Each row was made from one small tree. The marks that hang from a mark follow it in brackets, in alphabetical order. Every link used is in the known rows. Write each row's tree.
Known rows
R(C(L T(U(X(M))))): [ 2.060 -2.125 -4.229 -0.436  1.244  0.924 -1.391 -1.562 -1.781 -3.160
 -2.982 -1.496 -0.629 -3.955  2.058 -2.454  0.691]
L(C(T)): [-0.511 -0.628  2.375  0.440  0.769  0.784 -2.047 -3.703 -0.703  1.956
  1.077  2.109  2.729  1.923  1.088  2.717  0.767]
R(C(L(U) T)): [-2.807 -2.281 -4.717  2.369 -0.593  1.382  0.552 -3.356 -5.683  1.436
 -2.515  2.320 -0.976  1.117  1.854 -1.205  0.672]
C(L(U(R)) T): [-4.549 -2.761  0.298  0.601 -1.283 -0.443  2.570 -2.797 -3.143  1.236
 -2.015  0.893 -1.702  4.419 -0.768 -0.687  0.987]
U(R): [-3.090  1.404 -1.107  1.728  0.910 -0.669  2.564 -1.483 -1.886  2.518
  2.951  2.368  1.907  1.441  0.221  2.569  0.004]
T(U(R X(C M))): [ 3.020  3.951  2.571 -3.082 -0.563 -2.072  1.701  3.340  2.991 -1.161
  3.173 -1.600 -0.560 -2.475 -0.757  2.599 -1.484]
X(C(T) M): [-0.479  1.472  4.538 -2.651 -0.032  1.514  0.250  0.467  0.132 -0.965
 -0.186  2.705  0.683  0.439  1.151  2.855 -0.887]
C(L R T(U(X(M)))): [ 0.371 -3.479 -0.831 -0.503  1.392  0.266 -2.502  0.316  1.687 -3.645
 -4.201 -2.791  0.273 -1.226 -0.847 -4.297  1.437]
C(R T(U(X(M)))): [ 1.274 -0.985  2.237 -0.542  1.328  0.535 -2.113  2.675  2.486 -3.726
 -3.447 -2.424  1.742 -1.886 -0.549 -2.176  1.769]
R(C(L(U(X(M))) T)): [ 0.159 -2.132 -1.682 -0.514 -0.765  1.171  0.289 -2.243 -1.393 -1.465
 -3.720 -0.526 -3.911 -2.071  1.197 -2.490  1.087]
T(U(X(C M))): [ 4.297  3.975  1.933 -2.859  0.547 -0.467 -1.405  2.258  2.076 -1.107
  3.051 -1.006  1.162 -3.934  0.698  1.727 -1.358]
L(C U(X(M))): [ 3.857  2.251  4.357 -1.102 -1.712 -0.830 -1.451 -0.679  2.919  2.880
  2.396 -2.624 -1.584 -2.600  0.171  1.227 -0.738]
X(C(L R T(U)) M): [ 0.034 -1.265 -0.039 -0.869 -0.546  0.386 -1.125  3.000  0.823 -1.901
 -2.419 -0.459 -0.054  0.833 -0.145 -1.577 -1.605]
C(R T(U(X))): [-0.177 -1.760  0.544  1.114  2.279  0.175 -2.966  0.428  0.791 -3.258
 -2.648 -1.029  2.951  0.251 -0.775 -1.576  3.108]
L(U(X(C))): [ 0.849  3.011  3.113 -1.163 -0.457 -0.577 -0.252 -0.642  0.460  1.093
  2.891  1.286 -0.319 -0.437 -0.648  2.272  0.145]
R(C(L T(U))): [-0.708 -2.275 -7.464  2.538  1.496  1.396 -1.236 -2.134 -6.229 -0.586
 -1.877  1.124  2.265 -0.589  2.830 -1.275  0.391]
T(U(R(C(L)) X(M))): [ 1.750  0.259 -6.430  0.451  0.240 -1.444  2.089  0.131 -0.919 -0.724
  0.679 -2.252 -2.085 -4.080  0.847 -1.359 -0.819]
T(U(R X(M))): [ 2.092  2.276  0.467 -1.166  0.671 -1.259  1.096  1.916  1.190 -0.870
  1.870 -2.866  0.578 -3.063 -0.171  0.417 -0.233]
Y(U): [-0.123  2.303 -2.691  4.456  1.479  4.204  1.472 -0.571 -3.394  3.900
  4.741  1.984  4.735  1.165  2.019  1.172 -0.850]
R(C(L(U(X)) T)): [-1.480 -2.860 -3.496  0.894  0.137  0.727 -0.460 -4.583 -3.217 -0.927
 -2.921  1.134 -2.281 -0.469  0.555 -1.731  2.171]

Write each row's tree
[ 1.129  2.339 -0.200  0.239 -1.825 -1.092  4.000  1.387  0.435  0.750
  0.823 -1.243 -4.160 -3.120 -0.106  0.816 -0.280] | L(U(R(C) X(M)))
[-1.781 -1.951 -1.617  0.232  0.523 -0.111 -1.931  0.851 -0.911 -1.103
 -1.665  1.172  1.654  2.597 -0.550 -1.145 -0.076] | X(C(L R T(U)))
[-2.587 -3.638 -3.975  2.398  1.710  0.565 -2.290 -0.330 -2.548 -0.884
 -3.082 -0.010  2.600  2.185 -0.020 -3.097  0.965] | C(L R T(U))
[-1.212  1.810  1.528 -1.445 -3.166 -1.694  3.927  1.473  0.134  3.002
  2.178  0.136 -4.569  1.480 -0.727  1.042 -3.101] | X(C(L(U(R))) M)
[-0.271 -0.300  1.230 -2.901 -1.250 -1.360  1.964  1.744 -0.380 -1.344
 -0.666 -0.218 -1.461  1.346  0.008  0.502 -1.778] | X(C(L T(U(R))) M)
[ 3.267  3.901  2.606 -0.314  0.337  2.992  1.537  1.704  2.578  1.116
  4.660  0.423  0.931 -1.457  0.724  1.772 -1.704] | Y(U(X(C M)))
[-1.009 -0.419  4.556  0.180 -2.774 -1.520  1.674 -1.121 -0.176  2.704
  0.422  0.086 -0.936  3.833 -0.703  2.486  0.572] | L(C(T) U(R))
[ 3.252  1.582 -0.979 -2.788  0.685 -0.559 -1.805  0.016  1.189 -0.604
  2.192 -1.410 -0.245 -3.327  0.507 -0.216 -1.735] | T(U(X(C(L) M)))
[ 1.114  1.013  3.134 -1.040 -0.472  0.558 -0.681  5.425  1.231 -2.036
 -1.485 -0.452  1.487  0.557  0.015  0.442 -1.145] | X(C(R T(U)) M)
[-1.539 -0.040 -7.405  3.520 -0.462  0.933  0.941 -2.560 -5.779  3.919
  0.976  1.697 -0.844 -0.604  1.894 -0.892 -0.932] | R(C(L(U)))
[-0.762 -1.313  3.414  2.076 -1.800 -0.341 -1.329  0.159  1.132  2.160
 -1.634 -0.043  0.018  3.466 -1.062  0.011  1.003] | L(C(R T) U)
[-1.309 -0.388  5.332 -1.096 -0.906 -0.151 -0.755  1.004  2.823 -1.955
 -2.352  1.224 -1.328  2.752 -2.635  0.264  2.168] | L(U(X(C(R T))))
[ 1.295 -1.174  0.606  1.916  0.158 -0.142 -3.112  0.858  0.476  0.542
 -0.725 -1.009  3.484  1.866 -0.147  0.228  0.662] | L(C(R T(U)))
[-2.114 -0.900 -1.632  0.167  1.598 -0.862 -1.355 -2.325  2.842 -0.023
  1.055  2.411 -0.561  0.996 -2.247 -0.381  0.547] | U(X(C(L R)))
[-1.933 -2.538  3.154 -2.458 -1.398 -0.751  2.176 -1.848  1.176 -1.589
 -2.987 -1.748 -4.633  0.795 -1.258 -1.921  1.253] | C(L(U(R X(M))) T)
[-1.964 -1.686  1.876  1.994  0.470  0.180 -1.924 -1.457  1.633  1.415
 -0.783  1.310  2.112  3.012 -0.547  1.189  1.066] | L(C(R T))
[ 0.612 -0.164 -3.182  0.172  1.300 -1.306 -2.472  0.091  1.885 -0.590
  1.415 -0.156  1.061 -0.338 -1.536 -1.210 -0.106] | T(U(X(C(L R))))
[ 1.149  2.399  1.610  1.329  0.354  1.894  4.237  1.384  2.238  1.255
  4.008 -1.047 -0.110 -0.757 -0.248  0.641 -0.546] | Y(U(R X(M)))
[ 1.247  3.322  0.759 -1.428  0.436 -2.494  0.987  1.023  1.156 -0.495
  3.890  0.232  1.230 -0.513 -0.977  2.667  0.042] | T(U(R X(C)))
[-1.796  0.264 -1.075  0.219 -0.144 -0.237  0.175  1.157  1.966  1.775
  1.028  1.634 -1.133  0.626 -0.675  0.000 -2.382] | X(C(L R) M)
